Each row was made from one walk, in order. Every step used is in the known rows, and no mark comes twice. Write each row's walk.
In the rows, 128 means zero.
Known rows
remuf -> zapi -> gona -> mosuv: [107 159 141  95  99 197 106 115 125 131 169 164 119 194  81 185 130 141
 147  87 165 137  91 146 141 167 156 117 175]
gona -> mosuv: [136 154 141 103 106 180  93 119 131 120 167 148 141 174  90 158 133 134
 155 114 143 130 108 128 146 158 171 123 167]
remuf -> zapi -> rusad -> gona: [126 113 131  91 106 142 183  97 166 132 150 140 131 152 108 177 156  75
 120 135 146 131 118 116 129 155 117 163 163]
rarefi -> zapi -> gona -> gidedi -> matu: [ 96  93 123  83  81 203 180  81  84 114 146 170 107 114  64 128 123  93
 104  91 148  85 107 104 131 178 155  86 171]
mosuv -> gona -> bebu: [148 135 154 102 135 126 105  88 156 117 153 158 112 131  96 105 132  92
  99 125 160 130  57  86 117 195 147 116 139]
gona -> zapi: [127 147 164  97 149 161 166  84 104 117 145 139 130 180  92 165 118 115
 128 136  89 152  80 138 131 127 149 135 144]
remuf -> zapi -> rusad -> gona -> mosuv: [123 134 140 107  96 163 127 117 149 130 169 157 148 188  97 187 154 118
 153 121 162 142 116 129 147 169 151 145 170]
bibub -> gidedi -> gona -> mosuv: [141 144 136 105 111 162  35 129 106 125 148 168 122 153  85 147 103 139
 139 122 172 155 103 108 147 169 184 109 170]
bebu -> rusad -> gona -> zapi -> remuf: [ 83 148 124  84 158 167 180  86 160  96 150 144 154 154 112 163 100  90
 117 150 109 150 122 138 159 107 120 132 139]
remuf -> zapi -> rusad: [180 141 145  80 107 162 201  64 132 122 166 145 120 146 107 180 128  93
 121 144 112 142  76 133 126 142 133 139 151]
rarefi -> zapi: [156 130 147  74 110 193 163  66 124 156 169 143 101 162  95 155  96  93
 110 128 132 113 107 108 100 129 168 136 161]
bebu -> rusad: [138 154 136  88 135 187 182 121 136  85 153 138 111 123 117 122 135  71
 122 108 144 112 101 129 134 143 161 119 117]
mosuv -> gona -> bebu -> rusad: [140 149 152  99 144 158 159 113 147  86 156 162 104 124 115 102 138  67
 106 106 172 124  66 110 126 183 165 109 104]
mosuv -> gona: [131 139 176  85  97 183 110 115 166 138 123 130 113 115  83 130 148  63
 130  94 133 124  66 107 121 171 128 113 155]
bebu -> rusad -> gona: [ 96 122 126  95 125 161 170 137 169 107 141 135 124 136 115 136 160  60
 121 111 171 110 135 114 135 157 136 148 141]
mosuv -> gona -> zapi -> rarefi: [ 90 148 218 109 109 199 138  68 148 150 112 144 152 141  73 144 118 131
 134  97 109 179  41 133 109 137 127 118 137]
remuf -> zapi -> rarefi: [107 155 169  96 112 208 150  52 158 141 142 144 142 141  81 161  96 135
 111 108 118 159  71 126 111 118 137 126 154]
rusad -> bebu: [172 183  68  50 134 155  99  61 123 113 156 119 124 133 120 131 126 106
 110 123 107  99 102 110 126 143 163 147 118]
zapi -> gona -> bebu -> rusad: [127 151 136  94 147 152 171 113 132  81 164 166  96 131 117 105 133  89
 105 103 184 117  78 123 125 178 158 110 109]
gidedi -> gona: [164 148 120  93 129 147  83 119  99 113 136 138 101 114  87 104  99 112
 103 129 143 147 101  95 132 159 155 122 174]
gona -> gidedi: [143 118 145  87 115 176 135  90 123  96 135 148  95 112  80 136 102  93
 115 123 114  99 111  93 145 160 188  97 166]
rarefi -> zapi -> gona -> gidedi: [119 111 157  77  95 194 148  83 111 124 137 167  69 129  70 148  96  98
 113  94 146  95 101 104 124 172 180  91 169]
bebu -> rusad -> zapi -> remuf: [106 185 108  69 134 157 158  82 150  81 149 146 142 121 121 138  98  85
 111 152  94 155 100 153 167 105 125 108 127]
bibub -> gidedi -> gona: [152 127 124  87 129 141  55 114 105 121 121 153  93 101  89 118  83 104
  98 140 161 150  99  84 128 155 162 109 164]
rusad -> zapi -> remuf -> mosuv -> gona -> gidedi: [113 128 181  72  98 182 112  98 133  92 113 158 101 122  80 154 107  75
 102  97  92 147  90 106 148 175 173  88 156]
bibub -> gidedi: [127 113 139  76 122 157  95  92 149 127 127 146 110 111 100 154 103  85
 113 143 144 120 102  97 124 131 153 112 142]
rarefi -> zapi -> rusad: [189 125 161  76  88 165 200  60 124 147 168 146 114 140 107 156 125  88
 126 143 126 129  84 122 106 146 144 139 145]

Which walk is each row?
[189 170  93  55 135 129 115  49  90 120 144 144 123 136 121 147 117 114
 115 144 108 142  71 119 126 151 162 145 101] => bibub -> gidedi -> gona -> zapi -> rusad -> bebu
[130 139 129  96 138 119 120  86 136 109 164 163 100 142  99 108 124 119
  96 121 175 121  74 102 116 188 138 119 145] => zapi -> gona -> bebu
[111 139 187  61 102 205 119 105 165 126 133 138 120 146  91 165 122  66
 100  82 105 161  93 111 115 161 135 122 155] => rarefi -> zapi -> remuf -> mosuv -> gona
[112 133 149  69  94 194 153  88 123 155 152 151  83 153  85 151 119 102
 116  87 164 110  91 128 100 157 133 121 167] => rarefi -> zapi -> gona
[196 182  77  47 126 151 146  38 116 118 168 133 124 143 125 163 127 105
 110 135 101 117  81 123 125 143 156 154 112] => remuf -> zapi -> rusad -> bebu
[107 154 145  97  92 184  93 128 127 129 159 157 124 174  82 159 141 138
 157  85 168 128  98 140 141 175 152 115 170] => zapi -> gona -> mosuv
[116 117 180  73 105 194 117 103 143  94 118 153 100 117  76 152 105  73
 103  92 102 133 101  92 143 178 175  90 161] => zapi -> remuf -> mosuv -> gona -> gidedi
[150 144 127 101 159 138 131 114 118  78 156 173  95 116 118  96 105  88
  90 130 187 137  83  98 129 175 182 106 108] => bibub -> gidedi -> gona -> bebu -> rusad
[ 99 156 148  79 145 181 152  76 159 112 140 141 148 143  95 159  95  92
 121 141  92 157  87 133 153 115 116 115 147] => mosuv -> gona -> zapi -> remuf
[104 153 183  63 100 183 107 115 160 109 121 136 128 140  95 160 133  70
 103  87  89 176  82 126 131 163 125 118 147] => rusad -> zapi -> remuf -> mosuv -> gona
[156 155 125 104 158 139 145 116 115  74 163 165  99 123 118  89 114  91
  93 123 179 134  83 105 132 177 178 113 114] => gidedi -> gona -> bebu -> rusad
[ 96 174 191 105  99 163 132  73 146 121 120 160 141 119  97 111 125 120
 118 103 129 183  35 142 118 148 137 105 111] => mosuv -> gona -> bebu -> rusad -> zapi -> rarefi
[115 170 139  63 140 145 122 105 119  60 152 154 128 162 122 153  95 106
  65 121  83 203 120 131 143 147 155 128 134] => gidedi -> gona -> bebu -> rusad -> zapi -> remuf -> mosuv
[110 179 107  69 126 147 135  72 153  95 147 140 148 125 112 143  93  99
 111 161  82 155 104 144 164 102 117 113 146] => rusad -> zapi -> remuf
[130 180 148  92 122 123 142  99 119  88 140 165 112 140 118 118 139  84
 108 128 125 164  48 148 140 163 155 109 105] => mosuv -> gona -> bebu -> rusad -> zapi
[149 110 131 104 133  97 154  75 153 124 173 167 120 154 114 126 134  97
  95 154 177 129  98  88 114 185 144 149 142] => rarefi -> zapi -> rusad -> gona -> bebu
[121 136 197  70  98 191 105 126 155 120 121 130 114 143  89 156 150  67
 108  71 107 157  84 110 113 182 138 125 153] => remuf -> mosuv -> gona
[188 178  97  55 132 136 146  43 101 117 156 132 133 149 124 151 134 113
 124 138  90 127  75 131 126 146 154 155 101] => gona -> zapi -> rusad -> bebu
[129  93 147  93  99 151 159  98 142 106 128 154 106 114  88 147 130  76
 120 128 137 105 123  91 146 176 164 118 165] => zapi -> rusad -> gona -> gidedi
[103  94 111  82 101 178 143  89 113 117 140 155 136 101  85 132 129  84
 106 125 147 103 109  99 131 148 138 101 152] => bibub -> gidedi -> matu
[128 119 117 108 149  98 123  93 163 109 164 157 125 148 110 115 135 100
  91 147 174 122 108  83 124 182 144 144 149] => rusad -> gona -> bebu
[133 114 174  88  99 187 116 101 140 112 115 152  90 103  69 133 117  69
 122  99 125 105  82  89 140 183 176  86 163] => mosuv -> gona -> gidedi
[111 141 208  87 133 179 144 104 113 120 126 141 126 190  86 181 133  98
 119  97  82 182  64 137 120 156 145 131 141] => remuf -> mosuv -> gona -> zapi
[128 183 140  84 116 140 158 104 110  87 137 149 116 140 119 132 137  86
 119 128 105 157  72 161 146 135 152 115 114] => bebu -> rusad -> zapi
[101 170 145  97  85 167  88 123 115 125 152 164 125 182  86 163 143 142
 155  93 152 150  82 158 147 172 149 111 163] => rusad -> zapi -> gona -> mosuv
[183 177 111  55 124 142 137  51 109 125 146 134 131 143 119 150 142 102
 127 126  96 132  60 128 124 158 148 149  99] => mosuv -> gona -> zapi -> rusad -> bebu
